Each row comes from the steps of one walk. Every step used is in the known rows, and no mark comes twice. Write the walk behind each row, first mark first.
Known rows:
A R G F: [ 18  22   0  12   9   0  10  19 -22 -29  -7   8   9   7  22   0 -19  -8
 -14  18  21   8   4  -8 -24  20   5  19 -27  16   0 -10  14 -21  -4  19
   9 -26]
F G R: [  9 -26   8   9  -8   0  13  -1  -5 -41   5 -18 -17  -4   4 -30  -8 -21
  -1   8  41  -3   9   6   8 -12  12  20 -28   0  18   8  19  -5  31  33
  25  -5]
N A R G F L C W: [  4 -26 -19  15  13   4   6  19 -22 -35   8  12  -8   9  11   4 -26 -20
 -27   8  10 -14  13  -3 -17  43   1  14 -22  -3  57   7  14   5   2   9
 -21 -18]
G R A N: [ 12  -1   7  17  12  11   1  -6  23 -28  14 -13  -8  19  18  -8   1 -14
  -7  -4  49  30 -18   1   0  -9   4   5  -3   5  16   0   7 -14  22  13
  28  -6]
G F: [ -4  10  15  13   1   0   6  19 -17 -12   5  -1  15   6  12  -3 -19   3
 -25   3  11  -6  12   4  -3   0  20  17 -27   3  -2   3  18 -20   8  13
  10   6]
R G F L C: [ -6 -13  13   5  12   6   0  15 -28 -37 -13   7   0  10  17  -8 -14  18
 -23  13  16  15  13  23  -8  10   6  15 -17  -4  42   3  24   9  21  -1
 -13 -24]
L C W N U Y: [ -1 -18  -6   5 -16  36  14  20  12 -14  15  -6  25   5  24   3  -3 -17
 -33  -7   9 -12  14  -3 -36  12  -3  37 -19 -12  15   1   1 -18 -12  -4
  28 -10]
L C W N A: [ 22 -23  -7  14  -5   8  17  22   5 -13  10 -12  33   7   5  22 -33 -25
 -44  18   8  20  10 -11 -30  15   1  11 -10 -19  18  24   5 -18   3  14
   4  33]
L C: [  3  -7  19   5  -1   9  -6  12  -5 -19  10  -7  13   7  11   4   1  32
 -22   9  22  19  22  13   1   0   5   3  -6 -15  23  -6  12   4  11  -4
   2 -11]
U N A: [  3 -12  -2  21 -15  22   7  17   0   0 -12  -8  25  14   8  28 -21 -39
 -24  18  -9  23  21  -6 -31  10  -8   1 -10 -10  13  13   8 -23  24   1
  22  33]
W C: [ 28 -16  16  -8 -19  -3  -2   3  -4 -19  11  -8  33  21   0  10  -7 -11
 -24  11   8  32  13   4 -22   5   9   6  -7 -16 -13  22   9 -17   1  22
  22  17]
Y U N A R G F: [ 13  22  -3  22   6  13   7  26 -25 -29 -19   4   3   8  26   6 -33 -28
 -22  25  13  19   4 -11 -42  28  -1  29 -21  20   4  -4  13 -32  -1  17
  23  -9]
N A: [ 10 -10   0  17 -12   7  11  12   3  -6  -3 -17  29   9   2  31 -17 -27
 -19  10  -3  22  22 -11 -14  -1  -3 -13 -10 -13   9  24   5 -12   7  15
  10  40]
F G R A N W: [  5 -10 -17   8  11  12   8   8  19 -32  11  -1  10  21   6 -26 -19 -22
 -28   8  32  -2 -15   4  -7   0  15  16 -14   2  16  30   9 -21  24  10
  21  -8]
A R G F L C W: [  5 -21 -18  11  16   3   4  15 -23 -35  12  15 -13   9  12  -5 -18 -11
 -23   9  13 -17  13  -1 -12  43   5  19 -24  -2  56  -2  16   7   5   5
 -21 -29]
A N: [ 16  11   3   6  -5   4  -1  -8  16 -11  21 -10  -8  23  20  18  -5  -3
 -15 -15  26  13   2  -2   7  -5  17 -13   0  -2  20   6   6  -9  17   2
   5   3]
W N U Y D: [ -6 -18  -2   6 -18  24   3   5   6 -17   9 -21  12   9  21  -3  -7 -14
  -3  -1  14  -1  20   3 -35  10 -15  19 -13  -1  -5  -7  -3 -36 -26  -1
  37  45]
A R: [ 35  26  -1 -15   1   9  -1   6  -6 -17  17 -11  -3   9  17   6   0 -12
  -6   6  27  17  22 -19   3  14  -3 -11  -9   0   5 -13  26 -12  -5  12
  -1  -5]
F G R A: [  2 -24   2  16  14  13  11  -2   2 -32  -4 -13  -2  -1   1 -35   4 -28
  -4  18  46  25  -5   6  -8  -1  -1  29 -21   7  17  -1  20 -13  33  26
  41 -13]
N A R: [ 33  18  -5  -4  -4  12   2  13  -4 -19   6 -18  10  12  14  24 -13 -30
 -11   9  17  27  25 -26  -7  11 -13 -22  -6  -5   8   0  20 -19  -9  18
   0  18]
Y U N A R: [ 30  19  -7   0  -4  27  -5  17  -6 -15  -3 -17  -6  14  19  21 -23 -46
 -15  15  14  31  23 -24 -23  25 -15  -3  -2   3  12  -6  23 -29   1  12
  19  23]
F L C W N: [ 23 -28  -6  -8   9   1  10  16  -4 -22  22   1  10   8   8  -9 -27  -7
 -44  17  24   1   4   3 -23  31  18  33 -15 -11  25  10  18  -7   8   5
  -9  -2]
A N U: [  3  -9   7  -7  -6  17   7  -3  27 -18  16 -23   5  11  33  23   3 -14
 -13 -31  21  12  11  -8   1  -9   4 -12   9  -8  11   9   4 -27  13 -14
  11   5]
F L C W N U Y D: [-15 -34  -9   7 -13  26   2   9  -6 -25   9 -13  -2  10  20  -7 -12 -17
  -8  -2  13  -9  19   8 -35  22 -17  25 -15  -4  20  -4   2 -26 -24  -4
  19  35]
Q W N U Y D: [-12 -30   3   7 -17  21  -3   4   6 -17  16 -20  15  14  21  -3  -8 -17
  -2  -7   9   0  14  -1 -34   8 -21  14 -13   2  -1  -5  -2 -39 -24  -4
  33  45]

Which walk is each row?
[ 20 -16   2  -4 -17  17 -10  18  -4 -22   2   2  30  26   0  -4 -27 -29
 -40  25  -2  23   6   5 -45  22  10  28  -8  -8 -16  35   7 -35   7  15
  40  20]	Y U N W C
[ 11 -14 -15   1  15   2  17  16 -30 -37 -17  10  -5  14  16  -5 -36 -40
 -24  20   6   3   1  -1 -27  35   5  21 -26  10  37  20  27  -8  12  19
 -24  -5]	C W N A R G F L
[ 32   7 -10  -8  11  14   9  25 -14 -30   7  -8  10  14  17  10 -36 -29
 -32  12  25  22  14 -19 -19  24 -11   2 -11  -6  25   4  29 -23  -5  18
 -16   9]	G F L C W N A R
[ 22 -23  -7   0  14   0  14  20 -10 -30  13   7  12   5  12 -14 -33  -9
 -45  25  24   2  -4   4 -36  35  18  44 -21  -4  24   8  13 -10   6   9
  -9 -17]	R G F L C W N
[  9 -10   9   0  16  13   3  22 -26 -44 -13   4   7  11  20  -6 -28   7
 -35  21  22  29   9  13 -20  14  -3  14 -12  -6  39   3  28  -2  14   6
 -17 -18]	W N A R G F L C
[ 31 -18  -9  -3   2  -3  15  11   6 -12  29  -3  15   7   5  -4 -24 -20
 -38  17  22  -4   3  -8 -25  31  20  31 -17  -9   7   9  10 -16   1  13
   2   6]	C W N
[  0  -5 -11   4  -4  19  -1  22   6  -8   1  12  26  19   3 -15 -19 -19
 -32  27  -4 -13  10   2 -27  19  15  21 -21  -3  -3  21   9 -25  22 -11
  24   2]	U N W
[ 40  15 -14   2   6   2   9   2  -7 -30  -5   4   3  10  20  10   1 -20
   7  29  24  29   7 -18 -29  31  -4   2 -13  14   7 -13   5  -2 -10  16
   8 -38]	A R G
[ 14 -28  -2 -12  -2  11  18  11  19 -17  22 -19  23   1  23   9 -10 -27
 -27  -9  19  -2  13 -13 -25  15   7  18  -5 -12   1  11   7 -34   3  -7
   8   7]	C W N U
[ 39  11 -18  10   4   6  13   5  -6 -29 -11  -1  13  10  20  22  -7 -28
   2  31  16  36   8 -23 -35  32 -12  -5 -11   9   9  -3   3  -7 -10  19
   8 -24]	N A R G
[ 48   3 -26   9   9   4  18   9  -4 -31  -3   4  12  10  18  17 -18 -36
  -7  34  20  27   2 -25 -45  42  -9   8 -12   8  12  -1   2 -11 -13  22
   6 -27]	C W N A R G
[ 31 -15 -11  -5  15   3  14  21 -10 -34  15   8   8   8  16 -12 -34 -12
 -43  24  31   2  -2  -4 -34  39   9  39 -17  -3  23   2  19 -12   1  11
 -12 -21]	A R G F L C W N
[ 22   9  -5  18  13   5  14  30 -20 -35  -2   9  20   8  22   2 -35 -11
 -31  23  24  11  -1 -11 -35  27   1  28 -25   9  11  -3  11 -25  -8  19
   5 -23]	L C W N A R G F
[ 11  -5   1  14  11  12   5 -10  18 -31  11 -14 -13  18  16 -13  -4 -23
 -11  -8  52  25 -16   5   1  -7   5   8  -4   5  26   4  12 -14  33  15
  29 -12]	F G R A N
[ -1 -31 -15  15  12   0   5  14 -21 -30  11  15 -10   8   9  -5 -18  -8
 -24   9   8 -21   9   6 -12  40  11  23 -25  -3  56   4  11   9   8   2
 -19 -24]	R G F L C W
[ -8 -12  -4  16 -12  40  11   5  24 -18   8 -13  11  12  26   1  10 -28
 -12 -18  21   2   3  -2 -24  -8  -7  24 -15  -1  14  -1  -2 -21  -3   3
  45  -9]	G R A N U Y
[ -8  -6  -7  11 -14  38  10   4  22 -12   8 -11  15  13  28  12  11 -26
 -15 -19  14   3   5  -3 -25  -1  -8  19 -11  -3  18   0   0 -18  -2  -6
  37 -10]	R A N U Y
[ 25  12  -9  16  10   2  18  27 -19 -30  -3   9  18   9  21   4 -34 -24
 -29  24  20   5  -2 -13 -36  30   3  27 -27  10   5   1  10 -28  -8  23
   8 -17]	C W N A R G F
[  3 -11  -4   1 -20  34  17  14  15  -9   9 -12  29   8  25   6   1 -22
 -26  -5   7  -3  15  -6 -35   4   0  32 -18  -9   2   4   5 -22 -11   1
  33   0]	W N U Y
[ 26 -13   2  -7  -6   6  -3   9  11 -29  13   1  39  34   1  -3 -19 -17
 -39  14  15  29 -10   5 -28   8  10   9  -4 -12 -12  39   3 -31   6  20
  27  10]	R A N W C
[  8  -3 -13  10  11  12   4  11  23 -29  13   1  18  22   7 -24 -13 -14
 -27  10  30   5 -17   0  -7   1  14  12 -14   2   3  27   3 -23  15   6
  25  -2]	G R A N W
[ 18 -27 -12  16   4   7  22  24  -8 -25  -4  -2  30  11   9  14 -44 -32
 -43  24   7  18   2  -7 -39  24  -1  20 -17 -10  26  25   8 -17   6  18
  -3  19]	R G F L C W N A
[ 11   6  -1  11  10  11   1  -8  21 -16  14 -10  -4  23  18   5   1 -12
 -14  -6  37  31 -12   1  -1   2   5  -1   2   3  21   1   8 -14  22   2
  21  -5]	R A N
[ -9  -9  -3   8 -22  35  12  11  12  -6   6 -11  23   6  22  11  10 -20
 -15 -12   0 -11  21  -4 -24   1  -6  21 -20  -6   9   1   2 -15  -7  -3
  34  -3]	N U Y
[ -6  -5  -5  10 -20  36   9   6  18 -10  11 -11  12  16  28  17   6 -21
 -16 -23   7  -8  13  -4 -21  -3  -2  14 -12  -5  16   3  -2 -17  -5  -4
  30  -6]	A N U Y
[ 44  19  -6 -11  -1  13   7  17  -1 -19  10 -19  19  11  16  18 -23 -29
 -23  16  25  33  16 -27 -16  14 -12  -8  -4  -8   0   2  23 -26  -9  21
   2  19]	W N A R
[  7   0 -16   6  11  13   4   9  21 -19  15   2  17  24   6 -11 -14 -14
 -31   7  22   5 -12  -1 -10   8  16   6  -9  -1   7  27   5 -22  13   2
  18  -1]	R A N W
[  9   3 -12   2   0   6   3   9  18 -16  18   1  16  26   9  -5 -19  -6
 -31   2  13  -9  -4  -1  -3   3  20  -1  -9  -4   4  32   4 -17   9   2
   7   6]	A N W
[ 13  18  -3  20   6  12  11  25 -22 -26 -16  10  15  11  23   6 -27 -22
 -21  23  12  16   3  -8 -39  21  -1  22 -27  14   3  -6  13 -28   3  14
  17 -20]	U N A R G F
[  6 -31  -2  -8   8  16  18  17   4 -34   6  -7  19   0  29   1 -19 -22
 -31  -1  20   2   6  -4 -34  23   5  28  -8  -3  18   9   9 -27   8  -8
   1 -14]	R G F L C W N U
[ 25 -24 -10  13  -6   5  19  18   8 -10  10 -14  32   9   2  23 -34 -38
 -39  17   5  14  10 -14 -31  19   1  10 -11 -15  12  28   5 -20   3  18
   7  42]	C W N A
